What can hang from each mark:
duse: gozige leguv
moza: leguv
zafa: gozige leguv
vesid: faku gozige
faku: duse zafa
nozo: moza
gozige: duse vesid zafa
leguv: duse vesid zafa

Known rows, with every way that one mark hangs from another:
zafa[leguv[vesid]]: [  2.2  -3.9  39.1  -6.7  11.4  18.0  -2.9  14.4   1.7  20.1   2.8 -15.3
   1.8 -14.5  18.8 -15.8   1.7  15.3   3.4 -13.1  -8.1  23.5  15.1   4.8
  16.2]
duse[gozige[zafa] leguv[vesid]]: [ -9.7   2.3  27.1 -12.8 -19.8 -46.9  14.8  -4.2  13.3  -2.2  57.0 -32.9
 -33.5  18.8  17.5 -10.3  24.3  -2.6   6.9  34.8  10.0   0.4  48.2  -3.3
  29.5]
moza[leguv[duse[gozige]]]: [ 11.7  -2.3  19.3  -6.6 -25.2 -10.8 -11.7   6.6 -17.5  -8.1  38.4   2.4
  -6.7   0.8  -0.9   0.4  11.8  -8.7  -0.1  25.6   0.7 -22.4  50.3  -8.8
  12.9]
vesid[gozige]: [ 10.5  -5.1  10.1   8.7 -10.8   0.8   0.3   2.6 -10.7  -5.2  16.8  -4.4
  -8.4  -8.6  17.9  17.2  30.5  -1.1 -10.9  21.9 -12.1  -9.9  -0.8  15.5
  17.4]
gozige[zafa[leguv[vesid[faku[duse]]]]]: [ -0.3  -9.1  27.5 -11.2  17.8   1.6  15.9  19.4  -3.2  25.3  38.3 -24.6
   7.4  -8.8  22.3  37.5   5.0 -11.3  -1.5  14.8 -17.8  21.1  28.5  12.0
  53.5]
nozo[moza[leguv]]: [ 23.0  15.6 -13.6 -12.9  -7.0  25.2 -19.2  -4.4 -20.8   6.1  18.3   3.7
 -22.9  19.8  -4.6  -4.7 -10.4 -17.6  12.3  -2.3   9.8 -32.3  15.1   3.2
  -7.0]
moza[leguv[duse[gozige[zafa]] vesid]]: [ 19.5  -4.2  21.7 -19.0 -30.9 -21.2 -10.4  11.0  -8.9   0.5  62.7  -5.2
 -19.4   6.7  12.6   6.9  22.3 -15.0  11.7  23.9  -4.5 -16.6  72.0  -4.9
  34.2]
vesid[faku[zafa[leguv]] gozige]: [  5.6  -7.4  10.5   7.6   0.1  10.7  15.4  12.4 -16.7  17.7  49.1 -16.3
  -4.4 -11.4  24.3  41.2   8.6  -9.5 -27.9  47.2 -42.6  -6.7   7.7  36.5
  55.6]
moza[leguv[duse[gozige] vesid[faku] zafa]]: [ 26.5   9.9   8.7 -20.3 -39.2  -7.2 -18.4  17.0 -20.3  24.1  86.3  -9.5
 -30.7   1.8  22.9  -4.6  24.5 -16.6  24.0  42.7 -15.8 -16.6  69.4  -9.8
  56.0]
moza[leguv]: [ 11.3  -8.5   1.8  -4.2  -5.8   3.2 -15.2   5.2 -18.5  -3.0  10.6   9.3
  -1.4   3.7 -19.5  -3.2   0.3  -0.4   6.0 -16.6  -7.9 -26.9  23.5   9.6
  11.8]
faku[zafa]: [  3.6  -8.6 -13.2  -8.4   4.0   3.4  21.4  -6.6   8.7  -1.9  19.6   1.6
 -13.3   2.4 -13.7  16.7 -25.2 -12.3 -10.9  14.3  -7.1  -5.8  17.2  15.5
   1.0]
faku[duse[leguv] zafa]: [-28.2  -0.8  33.6  -8.0  22.9   2.4  31.6  -2.4   7.0   5.4  24.5  -5.7
 -38.3  -3.9 -13.9  -4.2 -26.6 -12.9 -22.9  29.8  17.7  -3.0  41.4  15.7
  -4.8]
zafa[gozige[duse vesid[faku]] leguv]: [ 13.3 -37.6  41.3  35.1  29.3  -4.9   9.3  20.9 -18.9  12.4  36.3 -53.5
  53.5 -33.2  45.9  31.2  23.5   4.4 -24.5  33.8 -39.3  28.7  13.3  24.2
  56.4]
gozige[duse vesid zafa[leguv]]: [ 25.9 -57.4  20.5   6.4  28.8 -20.9  21.0   3.5   6.7   9.0  35.1 -53.6
  25.4 -37.6  33.7  56.7  16.0   0.4 -15.4  15.6 -28.9  31.7  24.4  15.3
  48.2]
duse[gozige leguv[vesid[faku] zafa]]: [ -5.2  20.2  17.7 -11.1 -28.4 -29.3   3.0   2.2   3.0  22.5  74.0 -33.4
 -47.9  11.9  26.5 -34.5  25.7   0.0  18.4  50.9   2.0  -0.9  44.6  -9.9
  45.0]
gozige[zafa[leguv[duse vesid]]]: [  6.5 -17.5  28.4 -16.9   0.3  -5.0   9.8  16.7   3.3  16.8  29.6 -22.1
   8.0  -7.2  35.0  29.6   7.5  -4.9  -0.2  19.2 -18.7  22.5  29.2  -1.3
  35.4]
vesid[faku[zafa] gozige[duse[leguv]]]: [ -6.3  -7.0  16.1  11.2  -0.1 -20.5   3.1   3.0 -16.4   9.4  62.0 -26.4
 -27.9  -5.7  37.1  27.8  17.7 -15.2 -43.8  62.4 -43.6 -12.3  26.9  25.5
  50.5]
duse[gozige]: [  5.5   7.6   5.7   2.6 -13.5 -17.3  10.7  -7.1   2.9 -12.2  30.4 -13.2
  -4.5  -1.3  -4.4   4.2  13.0  -4.9  -0.9  26.2  15.4  -0.8  22.2  -8.2
   7.0]
zafa[gozige[vesid[faku]] leguv[duse]]: [  7.9 -28.1  45.5  27.5   6.3   0.2  14.5  29.1 -15.1  18.6  37.7 -40.5
  49.3 -22.4  56.0  25.1  23.7   3.0 -12.4  52.9 -30.9  25.1   9.7  18.9
  50.7]
faku[duse zafa[gozige[vesid]]]: [  7.0 -23.3  22.3  12.6  25.2   5.7  47.0   4.9   1.3  -3.1  46.2 -18.3
   1.1 -19.0  -4.0  37.6  -8.8 -24.8 -16.9  42.4   7.1   5.0  42.5  36.1
  19.7]
nozo[moza[leguv[zafa[gozige[duse]]]]]: [ 38.0   6.7 -14.1  -8.1  -4.3  23.1 -20.4  -0.3 -31.9   7.8  44.3 -15.8
 -13.0   7.4  10.8   6.9   0.0 -25.3   8.0  20.5  -4.1 -24.8  29.8  -0.1
  13.0]
leguv[duse vesid[faku] zafa[gozige]]: [ 16.7  11.4  11.5  -6.3 -29.4  -3.2  -8.7  27.0 -15.8  34.1  80.2 -23.2
  -8.8   1.2  65.5   4.0  29.5 -21.5  17.2  68.2 -30.1  13.1  41.9  -8.3
  61.6]
duse[leguv[zafa[gozige[vesid[faku]]]]]: [ -3.0 -11.7   8.3  11.1  -8.2 -17.2   9.9   8.4  -8.2  18.5  42.4 -33.3
  -6.2   3.6  29.7 -15.1  18.8   5.3  10.0  42.2 -16.5  -2.0   5.7  12.8
  41.2]
gozige[duse[leguv[vesid[faku] zafa]]]: [ -6.2   1.0  21.8  -5.0   3.1 -21.0 -17.6   4.6  -4.9  24.4  44.3 -31.8
 -32.5  -5.9  39.2 -22.9  14.7  -1.3  -7.0  26.6 -21.5  11.0  36.3 -11.1
  34.0]
moza[leguv[duse vesid zafa[gozige]]]: [ 29.6  -6.2  16.1 -13.0 -27.6   3.3 -19.9  21.6 -25.2  12.7  58.2  -6.0
 -10.1   0.9  23.4  -7.2  22.2 -10.6  20.5  25.7 -18.9 -14.7  58.9   0.4
  40.7]

Rows:
[ 27.7  -6.2   9.5  -2.7  -4.7  -2.8  -8.0  11.6 -10.4  14.6  55.6 -30.1
  -6.7 -11.6  36.3  -1.4  26.1 -11.4  12.6  26.6 -20.0  17.6  41.5  -1.5
  42.1]
leguv[vesid zafa[gozige[duse]]]
[  4.6  -3.5  31.9   7.4   9.6  -7.5  29.5  -1.2   7.2  -0.8  40.6 -21.6
 -13.4 -24.1  -1.4  14.5  16.8 -11.2  -0.4  34.1  33.6  10.0  41.3   4.0
  12.9]
faku[duse[gozige[vesid]]]
[ 30.3 -19.9   0.8   1.7 -24.4  -2.4  -7.5  21.2 -29.7  16.1  64.7 -14.2
   8.7  -6.1  23.7  16.7  22.5 -12.7  14.9  44.0 -28.8 -19.3  39.4   9.2
  55.0]
moza[leguv[duse zafa[gozige[vesid[faku]]]]]
[ 22.1 -17.9 -11.7   5.5 -14.8 -40.3  32.5  -3.0   8.5   2.7  73.5 -37.9
   3.7  -2.6  16.2  51.7  28.0 -15.3   8.6  50.1  -7.1   2.4  26.3  12.8
  57.7]
duse[gozige[vesid[faku] zafa]]
[ 16.1 -37.9  17.5  12.5  18.5   8.8  38.6   7.7   2.0   1.7  30.2 -29.0
  25.5 -17.5   6.3  29.8 -11.0  -1.4 -14.8  26.2 -20.2  11.5  16.8  39.4
  27.1]
faku[zafa[gozige[vesid] leguv]]
[ 12.5  -1.1  25.1 -16.6 -21.7  -2.0 -25.0  15.0 -13.4   8.9  33.0   7.8
 -20.9   4.4  13.7 -15.8  12.7  -5.4  12.3   2.4  -8.6 -16.3  54.0  -2.9
  17.9]
moza[leguv[duse vesid]]
[ -1.7   4.4  15.0   7.1   5.0   8.4  22.5  11.2 -17.2  15.0  62.2  -8.6
 -23.5 -11.3  16.4  47.3  11.9 -28.1 -29.3  60.8 -20.4 -12.8  28.1  34.1
  49.8]
vesid[faku[duse zafa] gozige]
[ -4.2  14.3  15.6 -11.3   6.4   4.6  10.0  12.0   3.1  26.5  54.1  -5.7
 -34.3   1.4  14.4   6.6  -4.0 -21.7   0.4  23.2  -6.4   4.7  46.5  15.7
  36.9]
leguv[vesid[faku[duse zafa]]]
[  8.8  11.8  22.8  -8.1  -9.3  -4.0 -12.6  15.2 -19.7  12.6  59.2  -1.6
 -23.7   3.7  -4.0  -4.5  17.2 -13.5  11.4   9.3  -2.2 -19.9  62.6  10.6
  43.5]
moza[leguv[vesid[faku[duse[gozige]]]]]
[ 18.0 -24.3   9.5   5.4   1.3 -21.1   2.7   0.5 -13.3  -9.0  39.5 -25.3
  -0.5 -17.4  31.9  57.5  36.8 -15.7 -28.3  35.3 -30.3  -0.1  20.3  12.5
  39.8]
vesid[gozige[duse zafa]]
[ -7.6  13.3  11.0   3.2   4.2 -14.1  19.0   9.7 -10.6  13.3  60.4 -18.4
  -2.8  -1.9   7.9  40.6  10.9 -27.4  -9.3  49.4   1.3   2.5  33.1   3.1
  47.8]
vesid[faku[duse[gozige[zafa]]]]
[ 20.8  17.3  -1.6 -16.3 -14.8  22.4 -22.6   0.9 -20.4   9.0  25.1   3.3
 -24.0  17.4  13.0  -3.2  -7.8 -22.5   8.3  17.4   8.5 -28.9  25.9  -7.9
  -8.9]
nozo[moza[leguv[duse]]]
[ -1.3  12.4  14.6 -16.3 -20.3  -6.7  -1.6  14.8   4.5  27.8  59.9  -4.5
 -30.8   7.9  44.8   4.9   1.8 -21.8  -0.7  46.7 -20.9   6.3  46.8  -1.2
  33.8]
leguv[duse vesid[faku[zafa]]]
[  1.4   1.8  56.2  -9.0  -7.8   2.9   0.4  15.5   3.1  15.7  30.0 -23.5
  -3.0 -17.4  36.5 -12.4  13.7   6.5  -2.2  28.1   1.8  27.6  41.8 -14.4
  18.2]
zafa[leguv[duse[gozige] vesid]]
[  9.9   5.4  21.7   4.1  -7.6 -12.3 -18.2  12.2 -12.2  19.0  55.9 -20.7
 -24.2  -7.9  49.2  12.2  41.3 -10.7 -10.7  29.9 -32.3   4.7  32.0  12.2
  54.5]
leguv[vesid[faku gozige[duse]]]
[ -0.6  15.5  19.4  -9.2  -3.1 -14.5   9.4  12.4  -0.2  21.1  67.5 -18.5
 -22.6   2.7  21.7  19.9  20.2 -22.5   7.7  33.1   0.1   9.3  50.2   4.4
  52.4]
leguv[vesid[faku[duse[gozige[zafa]]]]]
[ -9.7   6.2  10.6  10.8  17.2   4.8  25.3  14.3 -15.7  12.8  54.4 -10.7
   4.1  -0.8   4.9  37.8 -11.1 -30.9 -22.5  50.6 -14.8  -2.9  29.9  26.0
  40.9]
vesid[faku[duse zafa[gozige]]]
[ -8.6  -8.8  39.5  -6.8  37.2  30.2  34.8   7.3   1.2  11.7  18.5  -8.7
  -8.3 -26.9 -13.8  21.5 -33.4 -12.5 -25.7  19.1   8.7  14.8  37.0  18.5
   5.6]
faku[duse zafa[leguv]]
[ 11.6  -7.7  20.3   2.8 -23.7 -23.7  14.3   0.3  10.4  -2.5  43.8 -20.3
  -7.0 -13.2  31.3   9.9  22.9  -6.6   0.9  54.5  11.3   8.9  34.1 -13.4
  10.6]
leguv[duse[gozige[vesid]]]
[  4.0  10.8  24.0  -5.0  -2.6   4.7  10.2  13.4  -5.4  22.4  67.2  -9.4
 -41.1  -5.5  27.7  21.1  20.4 -22.6  -8.6  41.0 -16.8  -2.7  45.0  28.4
  51.6]
leguv[vesid[faku[duse zafa] gozige]]
[  0.2   2.5  24.0 -11.7 -19.8  -9.1  -5.2   4.8  -0.6  19.6  38.7 -20.8
 -50.3   3.5  33.2 -35.4  30.9  10.3  13.7  25.7  -8.3  -3.5  23.0   5.2
  28.6]
duse[leguv[vesid[gozige] zafa]]
[ -4.1  23.5  26.4  -4.5  -3.5  -7.0   2.4  12.8  -2.0  21.5  57.5 -13.2
 -27.8   0.3  19.6  -1.7  18.6 -16.4   7.1  27.5   5.7   8.6  46.0   2.0
  39.8]
leguv[vesid[faku[duse[gozige]]]]
[ -4.4   1.0  23.1  -4.2 -11.6 -12.2  -2.5   9.5  -3.4  15.2  36.3 -24.7
 -24.6  11.0  29.1 -38.9  18.8   7.7  15.9  24.3  -7.0   2.2  25.0   3.2
  27.1]
duse[leguv[vesid zafa[gozige]]]
[ 13.6 -27.0  -3.9   4.3  10.7 -21.0  34.3   9.2   5.2  20.7  58.6 -30.8
   4.8 -11.4  21.2  63.0  17.2 -20.0   6.4  36.1 -14.4   8.0  18.7  26.2
  64.2]
gozige[vesid[faku[duse]] zafa]
[ -1.1   3.0  54.3   1.6  13.1  20.9   0.5  23.9 -14.3  30.5  32.7 -21.6
  -6.7 -22.5  35.2   5.2  22.8   3.1  -9.7  18.3 -16.7  18.6  23.9  18.1
  47.9]
zafa[leguv[vesid[faku[duse] gozige]]]
[ 26.4  20.3  -5.8 -20.1 -11.7  23.9 -24.4  -0.9 -15.5  13.5  29.6   1.6
 -36.4  22.0   5.7 -15.4  -2.7 -16.7  21.6  -7.6  10.2 -27.9  30.3   4.6
   0.4]
nozo[moza[leguv[vesid]]]
[  5.2 -11.0  47.8  12.5  13.5  12.8   2.2  24.2 -13.6   7.9  15.5 -26.2
  32.6 -10.6  28.7  -4.3  15.2   9.5  -3.6   5.9 -16.9  23.1  17.3  18.0
  30.4]
zafa[gozige leguv[vesid]]
[ 32.1 -23.0 -12.4   9.7  -6.9  -0.1  16.3   6.6  -6.3   8.3  41.4 -28.3
  12.7 -14.4  19.2  16.1  20.5  -3.0  20.0  32.3 -12.6   6.7   7.0  13.4
  37.4]
leguv[zafa[gozige[vesid]]]
[ -2.4  10.9  19.8  -1.4   6.5   2.5  12.7  16.6  -5.2  21.2  60.9 -11.0
 -18.1   3.4  19.1  13.7   2.8 -24.7  -3.2  33.6 -11.3   5.4  46.7  21.9
  44.0]
leguv[vesid[faku[duse zafa[gozige]]]]
[ 25.3  20.7 -16.6 -21.8 -11.1  23.2 -14.8   0.4 -16.2  21.4  53.0   0.4
 -41.0  26.9   5.0  -0.8 -14.0 -28.2  15.0   9.8  -4.1 -32.4  37.4  15.3
  17.3]
nozo[moza[leguv[vesid[faku[zafa]]]]]
